Every row comes from one small tree of marks. The marks that hang from a mark follow it in brackets, in alphabetical order. Every link used is in the known rows. Which tree was each row made from?
Known rows
P{C S}: [  3  22  57  19 -48  38 -58  29  16  27  26  -7  18  57   2  28  50   7
 -49 -11 -34]
N{W{Q{J{C G} M}}}: [ 15  38  94  26 -42  54 -24  51  10   2  65  39  64  -1   9 -15   0 -61
  27  70   4]
N{W{Q{J{G} M}}}: [ 21  28  86  20 -50  50 -33  38   8 -10  60  28  45   2  -2  -4   2 -39
  43  44  13]
C{J{Q{W}}}: [ 18   6  40  -3 -16  51 -51  15  -9 -15  19  -1  36  34  -3  33   2   0
 -27 -23  -3]
P{C}: [  4  18  54  22 -64  29 -44   8  20   9  29   3  19  55  -3  32  23  -8
 -45   6 -28]
J{C G Q{M W{N}}}: [ 18  23  49  -7  20  41 -26  51 -16 -21  43  51  47   8  -3   7  -4 -31
 -13  16   3]
Q{W}: [ 12  14  46  21 -26  43 -32   6  19   0  20  26  26  42   0  42  -5   1
 -43  12  -5]
N{W{Q{J M}}}: [ 29  19  75  28 -40  57 -31  26  36  -8  69  25  35  14   6  11  -1 -29
  28  51  17]
W{N Q{M}}: [ 36 -13  61  11  -7  40 -35  32  33  -9  60  32  15  30 -19  17   4 -21
   5  42   4]
S{P}: [  7  19  46  20 -71  41 -40  13  20  22  35   4  14  45   0  29  21   0
 -29  13 -12]
C{J{G Q{M W{N}}}}: [ 27   7  48 -18  23  35 -60  44 -31 -32  29  22  41   3 -17   3  12  -9
  15 -18   5]
Q{J{C} M W}: [ 18  32  60  28 -11  44 -38  15  19  -3  50  43  67  20  35  17  -8  -2
 -16  28  12]
J{Q}: [ 10  13  51   7 -69  50 -25   4   6  -4  31   6  16  50   2  41 -12  -4
 -36 -10  -2]
W{N Q{J{C G}}}: [ 13  10  91  31 -54  40 -26  43  26  27  67  18  50  13  -4 -12  -4 -51
  10  63   8]
G{J{Q}}: [ 26  11  86   9 -88  57 -31   8  -1   5  26   5  29  43  23  36 -21  -9
 -20  -1  -2]
C{J{G Q}}: [  2  13  69  -4 -69  41 -52  21 -34  -4  14 -10  42  33  -8  11   6 -15
  -8 -23 -15]
W{N Q{J}}: [ 28  -6  71  34 -51  43 -33  20  53  17  71   0  19  26  -5  14  -3 -18
   8  43  21]
N{W{Q{J{G}}}}: [ 12  26  89  31 -75  53 -23  34  18   9  53   9  35  10  -8   1   1 -48
  24  50   9]
W{N Q{J M}}: [ 40  -5  69  24 -24  39 -42  25  45  -2  77  22  30  19   0  11  -1  -9
  28  40  26]
C{J}: [  6   9  68  22 -58  38 -57   6   7  11  20  -7  30  43  -1  21  11  -7
 -25   5 -20]
G{J}: [ 21  14  96  26 -91  47 -37   5  13  22  21  11  30  43  23  29 -12  -9
 -22  21 -12]

Which tree is each row?
[ 24  12  15 -12 -15  41 -69  38  -9  -6  28 -14  34  36  -9  26  52   1
 -24 -32 -17]
S{P{C{J{Q{W}}}}}
[ 11  16  40  10 -58  28 -78  28   7  20  29 -22  25  45  -7  10  63  -6
 -20  -5 -33]
S{P{C{J}}}
[ 23  10  80  24 -36  49 -30  26  31   6  67  32  64  28  19   8 -10 -25
   6  52  10]
W{Q{J{C} M}}
[ 45  15  70   1   9  53 -32  43   4 -12  49  49  50  10  26  19 -17 -24
 -11  29   8]
G{J{C Q{M W{N}}}}
[ 11  13  68 -16 -42  40 -57  25 -42 -24  20   8  50  25  -5   7   9  -7
  13 -30  -9]
C{J{G Q{M}}}
[ 23  10  90  19 -27  37 -33  50  19   7  72  36  60   5   1 -18  -1 -42
  30  59  12]
W{N Q{J{C G} M}}
[ 18  33  68  25   1  33 -38  39   8  -1  54  48  61  -4  17  -6   0 -20
   8  37  15]
Q{J{C G} M W{N}}
[  4  29  68  -6 -44  44 -24  34 -27 -13  33  39  58  29   9   8  -8 -30
 -16   7 -10]
J{C G Q{M}}
[ 36   7  30  -4  24  42 -33  26   9 -32  47  39  18  22  -5  34  -5   1
 -14  -3  16]
J{Q{M W{N}}}
[ 19  19  47 -14  -8  45 -34  27 -29 -36  22  41  45  24  -5  30  -9   0
  -8 -21   6]
J{G Q{M W}}
[  2  19  63 -11 -48  39 -74  49 -39  11  13 -28  41  40 -11   3  58  -1
 -19 -47 -37]
P{C{J{G Q}} S}
[ 18  21  91  13 -83  60 -24  20   0  16  33  16  48  40  34  23 -22 -31
 -35  21 -11]
G{J{C Q}}
[ 33  17  50  28   5  35 -48  13  34 -11  61  33  32  10  14  21   2  13
   6  16  27]
Q{J M W{N}}
[  7  17  60  14 -37  37 -84  33   1  27  20 -25  31  51  -1  15  65   6
 -33 -22 -44]
P{C{J} S}
[ 16  11  30  -8 -59  37 -68  32  -8   6  34 -28  26  45  -6  18  54  -4
 -18 -28 -24]
S{P{C{J{Q}}}}
[  9  24  42   7 -21  56 -16  24   8  -4  32  32  43  39  11  37 -15 -22
 -55  13  -5]
J{C Q{W}}
[ 31  10  40  14  22  34 -42  21  24 -17  42  44  18  21  -7  27   4   3
 -17  19   8]
Q{M W{N}}
[ 28   6  30  -7  27  40 -77  55   0   4  33 -15  21  30 -13  18  60   6
 -31 -34 -18]
P{C{J{Q{W{N}}}} S}
[ 18  17  42 -26 -39  30 -78  48 -44 -15  29  -7  47  27 -10  -2  58  -4
  16 -38 -23]
S{P{C{J{G Q{M}}}}}
[ 25  23  61  20  -6  29 -50  24   8 -12  47  36  42   0   5   6   3   1
  23  11  24]
Q{J{G} M W{N}}
[ 37   0  35  -9  31  40 -58  33  -4 -31  41  21  30  15  -8  19   9   2
   0 -13   9]
C{J{Q{M W{N}}}}
[ 18   5  50  -7  -5  40 -52  39 -23 -13  22   6  32  11 -22   8  10 -16
  -5 -14   0]
C{J{G Q{W{N}}}}
[ -1  23  72   8 -48  29 -83  46 -27  24   8 -20  42  39 -10  -1  67  -4
 -21 -26 -46]
P{C{J{G}} S}
[ -1  19  72   9 -65  21 -70  26 -22   6  12 -17  42  38 -14   2  42 -20
 -13  -8 -39]
P{C{J{G}}}
[ -8  31  72   5 -71  48 -18  30 -19   6  25  19  46  37   3  15 -11 -38
 -35  11 -17]
J{C G Q}
[ 20  19  76  39 -69  58 -24  23  44  12  64   6  24  21   1  17  -3 -37
   8  54  13]
N{W{Q{J}}}
